What can hang from each mark:
k298: k237 k854 k965
k237: k77 k565
k324: k298
k77: k237
k854: k77 k237 k324 k965
k965: k77 k237 k565
k565: k298 k854 k965
k530: k47 k558 k565 k965

In the rows, 128 means zero.
Known rows, with every way that one mark hangs from another:
k854{k77 k237 k965}: [161 119 115 154 113 108 148  98 146 104 151 148 121 131 150 111 153 160
 162 118 116 139  96 135 104 117 107 125 158 159 136]
k77{k237}: [178 140 114 153 125 116 135 128 142 108 120 141 120 136 134 124 157 157
 176 115 112 153 108 141  90 110 120 143 158 156 134]
k298{k237{k77 k565}}: [151 150  95 167 113 128 126 131 123 102 139 165 112 137 144 118 162 163
 189 110 105 132 110 126  86 111 107 135 173 171 148]
k324{k298{k965}}: [177 150 109 143 116 121 132 128 156 102  99 154 119 137 139 117 158 162
 172 115 112 150 119 133  92 103 109 117 172 169 135]
k298{k854}: [185 146 119 150 136 120 129 115 151 101 106 144 121 136 142 130 155 160
 171 114 121 153 116 137  77 105 112 137 160 150 137]
k565{k298 k965{k77{k237}}}: [153 138 105 169 103 158 116 108 115 110 180 155 125 128 154 121 151 159
 196 114  91 128 108 138  89 116 105 131 178 162 151]
k565{k298{k854{k77} k965{k237}}}: [147 143 117 170 115 152 129  91 125 104 153 168 118 137 166 120 152 169
 187 114 103 121 105 124  80 112  97 112 179 178 149]
k965{k565{k298 k854{k237{k77} k324}}}: [157 140 121 192  94 160 108  52 109  91 174 177 126 136 193 118 161 172
 196 104  91 111 111 105  90 113  95 139 171 184 160]
k530{k565}: [179 133 109 141 128 132 137 121 150 107  92 132 124 132 122 130 154 156
 185 116 121 158 110 148  93 106 124 139 154 126 140]
k77{k237{k565{k298 k854{k324} k965}}}: [152 149 102 198  86 175 123  54 109  98 178 175 121 144 179 123 163 165
 199 113  83 114 123 114  85 114  96 112 178 180 159]
k565{k298 k854{k324 k965}}: [178 138 115 174 102 152 127  43 151  97 147 159 130 136 176 121 156 163
 167 112 106 132 122 124  92 111  99 118 166 158 146]
k965{k77 k237{k565{k298 k854{k324}}}}: [149 151 108 192  99 175  98  89 116 100 175 180 132 132 178 116 159 175
 206 106  86 116 118 105  74 112 105 143 174 171 167]
k237{k77 k565{k854{k324{k298}}}}: [156 149 121 186  92 140 116  77 115  91 107 174 122 144 177 118 166 172
 186 105  91 126 125 105  89 108  99 138 177 194 151]
k565{k298 k854 k965}: [169 138 107 166 106 169 121  62 137 105 151 150 122 132 159 129 154 158
 184 115  99 129 122 140  82 109  99 113 167 140 150]
k298{k237{k77 k565} k854{k324} k965}: [145 164 100 183 104 133 126 103 113  88 161 192 113 147 175 113 160 167
 187 108 102 119 113 103  83 111  92 115 193 212 153]
k530{k47 k558 k965{k565{k298}}}: [189 142 109 148 120 176 122  90 126 115 132 145 128 123 126 142 152 160
 212 109 118 143 124 138  71 101 119 123 172 130 154]
k237{k77 k565{k298 k854}}: [151 144 107 185  99 167 115  65 111 103 148 164 119 138 163 127 161 166
 191 111  90 120 124 129  80 110  98 137 173 159 158]
k324{k298{k237{k565{k854}} k965}}: [143 164  93 168  95 150 123 106 127  93 132 183 110 144 161 117 164 171
 189 110  99 123 115 114  88 105  95 101 184 192 153]
k324{k298{k854 k965}}: [171 155 116 151 118 126 129 113 144  96  98 162 117 141 153 123 156 167
 174 113 113 144 119 126  84 102 101 113 179 183 139]
k565{k298{k237 k854{k324 k965{k77}}}}: [155 152 113 175 103 147 116  82 130  90 173 178 125 133 184 117 151 170
 178 106 109 122 106 112  91 114  92 118 183 188 152]
k298{k237{k565} k854{k77} k965}: [138 157  98 169 114 133 137 116 119  95 160 180 108 143 156 116 157 167
 184 115 109 124 103 121  85 112  95 105 182 187 150]
k965{k77 k237 k565}: [168 146 102 157 133 142  98 169 131 111 159 164 136 121 141 113 152 168
 212 112 101 145 105 119  73 110 123 159 162 153 158]
k965{k237{k77 k565{k854}}}: [146 141 105 182 109 152 113 105 111 108 147 169 123 136 158 120 161 168
 202 112  89 126 113 117  73 112 108 148 171 169 158]
k530{k558 k565{k854{k324{k298}}} k965}: [180 130 126 154  85 162 133  64 115  98  71 142 128 140 153 147 157 163
 193 103 105 138 111 122  97 104 117 122 180 145 154]
k324{k298}: [184 145 118 143 121 116 129 126 157 102  76 143 120 134 136 124 160 163
 172 111 116 154 118 135  90 101 115 133 160 157 133]
k530{k47 k558 k565{k965{k77 k237}}}: [159 125 114 152 117 178 117 127 104 127 141 150 135 118 120 127 144 161
 228 111 111 140 107 142  82 116 117 133 172 137 154]
k324{k298{k237{k565} k854 k965}}: [146 172  95 164 106 138 127 125 127  90 122 185 106 146 157 120 164 173
 189 110 107 127 115 110  84 103  93  99 189 205 150]
k854{k324}: [196 143 119 151 128 110 133 116 165 100 107 144 127 134 143 119 157 157
 166 112 120 157 119 131  88 106 119 140 154 151 134]

Rows:
[146 152 112 166 108 132 126 106 120  90 127 181 116 136 173 117 158 175
 190 109 109 127  99 104  96 110  93 107 179 204 150] : k324{k298{k237 k854{k77 k965{k565}}}}
[160 151 100 174 109 151 130 106 127 106 144 157 115 139 142 126 164 164
 193 115  99 132 118 133  84 109 111 130 167 162 148] : k77{k237{k565{k298}}}
[174 142  95 143 125 140 109 146 135 104 156 149 136 122 139 125 148 159
 203 113 104 149 107 127  75 103 127 153 173 134 160] : k530{k965{k77 k565}}
[161 140 114 182 109 126 121  84 119  90 170 181 128 138 186 111 156 170
 187 109 103 125 106  98  90 115  96 136 177 203 153] : k298{k854{k237{k77} k324 k965{k565}}}
[160 130 130 160 122 111 140  97 131  96 133 150 116 136 157 122 154 165
 168 112 117 136  97 131  90 112 104 134 159 166 138] : k298{k854{k77 k237}}
[152 149 104 169 101 129 134  97 131  92 127 175 114 141 161 119 164 175
 182 113 107 129 112 109  89 108  96 115 175 197 149] : k324{k298{k854{k237{k565} k965}}}
[152 146 105 180 106 129 121 101 125  92 185 182 129 136 174 109 155 171
 183 112 104 127 108 104  85 115 100 136 177 191 156] : k298{k854{k237{k565} k324 k965{k77}}}
[159 146 101 181 102 156 107  95 119 100 180 173 133 133 168 113 153 163
 197 113  89 128 122 116  79 113 104 134 175 162 161] : k237{k565{k854{k324} k965{k77}}}
[163 143 112 164 115 152 115  88 133 102 161 161 129 128 162 124 147 165
 178 114 108 133 114 133  84 112  99 131 176 159 151] : k565{k298{k854{k965{k77}}}}
[149 146 110 190  83 152 115  70 107  93 130 178 122 142 182 115 163 168
 196 108  83 118 127 104  89 110  93 122 185 198 156] : k237{k77 k565{k854{k324{k298}} k965}}
[150 141 107 170 117 153 116 112 120 107 171 176 129 133 162 111 152 167
 203 117  94 128 102 116  80 114 106 125 170 168 159] : k298{k965{k237 k565{k854{k77}}}}
[146 163 112 171 110 146 104 139 102  96 154 186 125 137 167 116 154 174
 208 110  92 130 107 108  84 109 101 134 193 210 157] : k324{k298{k854 k965{k77{k237} k565}}}
[141 148 100 177 107 132 128 105 110  96 171 179 113 144 161 115 158 167
 187 115  99 121 109 118  81 113  94 125 185 195 153] : k298{k854{k237{k77 k565}} k965}
[150 142 116 188  94 164 114  61 119 100 167 178 127 139 188 113 156 168
 189 107  87 113 115 111  84 114  94 124 185 189 155] : k565{k298{k965{k237{k77}}} k854{k324}}
[175 148  99 173 113 157 116 101 148 103 162 175 135 131 167 112 159 170
 201 112 101 132 115 104  84 110 109 124 167 174 157] : k854{k324 k965{k237 k565{k298}}}
[159 146  90 169 111 141 133 127 125 109 157 158 117 138 137 120 160 157
 198 120  96 138 115 132  83 112 112 123 171 165 148] : k77{k237{k565{k965}}}
[172 151 113 182 111 171 104  81 132  99 153 174 132 133 178 121 161 173
 207 106  95 125 117 103  75 108 108 134 164 167 162] : k965{k237 k565{k298 k854{k324}}}
[141 149 107 189  96 173 108  89 100 104 180 169 123 135 164 126 157 169
 201 111  84 119 113 127  81 114 103 145 176 165 162] : k965{k77{k237{k565{k298 k854}}}}
[153 140 119 176  94 154 101 101 119  99 144 175 134 130 184 111 155 172
 202 104  87 124 112 102  85 112 102 131 179 189 157] : k565{k854{k324{k298}} k965{k77 k237}}
[145 170 103 161 112 146 101 145 114  91 152 192 120 134 168 114 154 176
 204 106 102 126 105 105  84 106  96 119 193 205 159] : k324{k298{k237 k854 k965{k77 k565}}}
[155 134 113 167 119 126 133  96 124  97 169 170 124 133 166 115 153 169
 184 116 110 130  96 115  91 115 100 125 166 178 151] : k298{k854{k77 k237 k965{k565}}}
[154 142  97 179 103 146 132  88 124 106 161 165 122 141 155 121 159 162
 185 120  96 134 113 126  87 115 106 128 170 170 151] : k77{k237{k565{k854{k965}}}}
[147 145 118 178 116 126 138 108 107 100 139 162 114 143 153 125 159 166
 187 116 103 133 105 126  83 114 107 135 169 181 146] : k298{k854{k77{k237{k565}}}}
[159 147 102 174 108 150 122  97 123 105 137 158 117 136 146 124 162 163
 190 113  98 129 123 133  82 108 105 138 172 157 151] : k237{k77 k565{k298}}
[167 145 110 154 122 121 135 109 143  97 150 160 116 140 152 120 154 163
 171 116 117 138 105 130  84 109 102 119 172 173 141] : k298{k854{k237} k965}
[149 140  95 154 123 152 113 139 129 111 155 158 132 121 132 120 149 166
 220 111 109 143 115 123  62 104 126 148 175 153 159] : k530{k47 k965{k77 k237{k565}}}
[163 151  95 169 117 157 121 120 140 110 139 161 119 133 140 122 164 168
 202 113 101 132 119 124  73 106 114 131 163 153 154] : k965{k237{k565{k298}}}
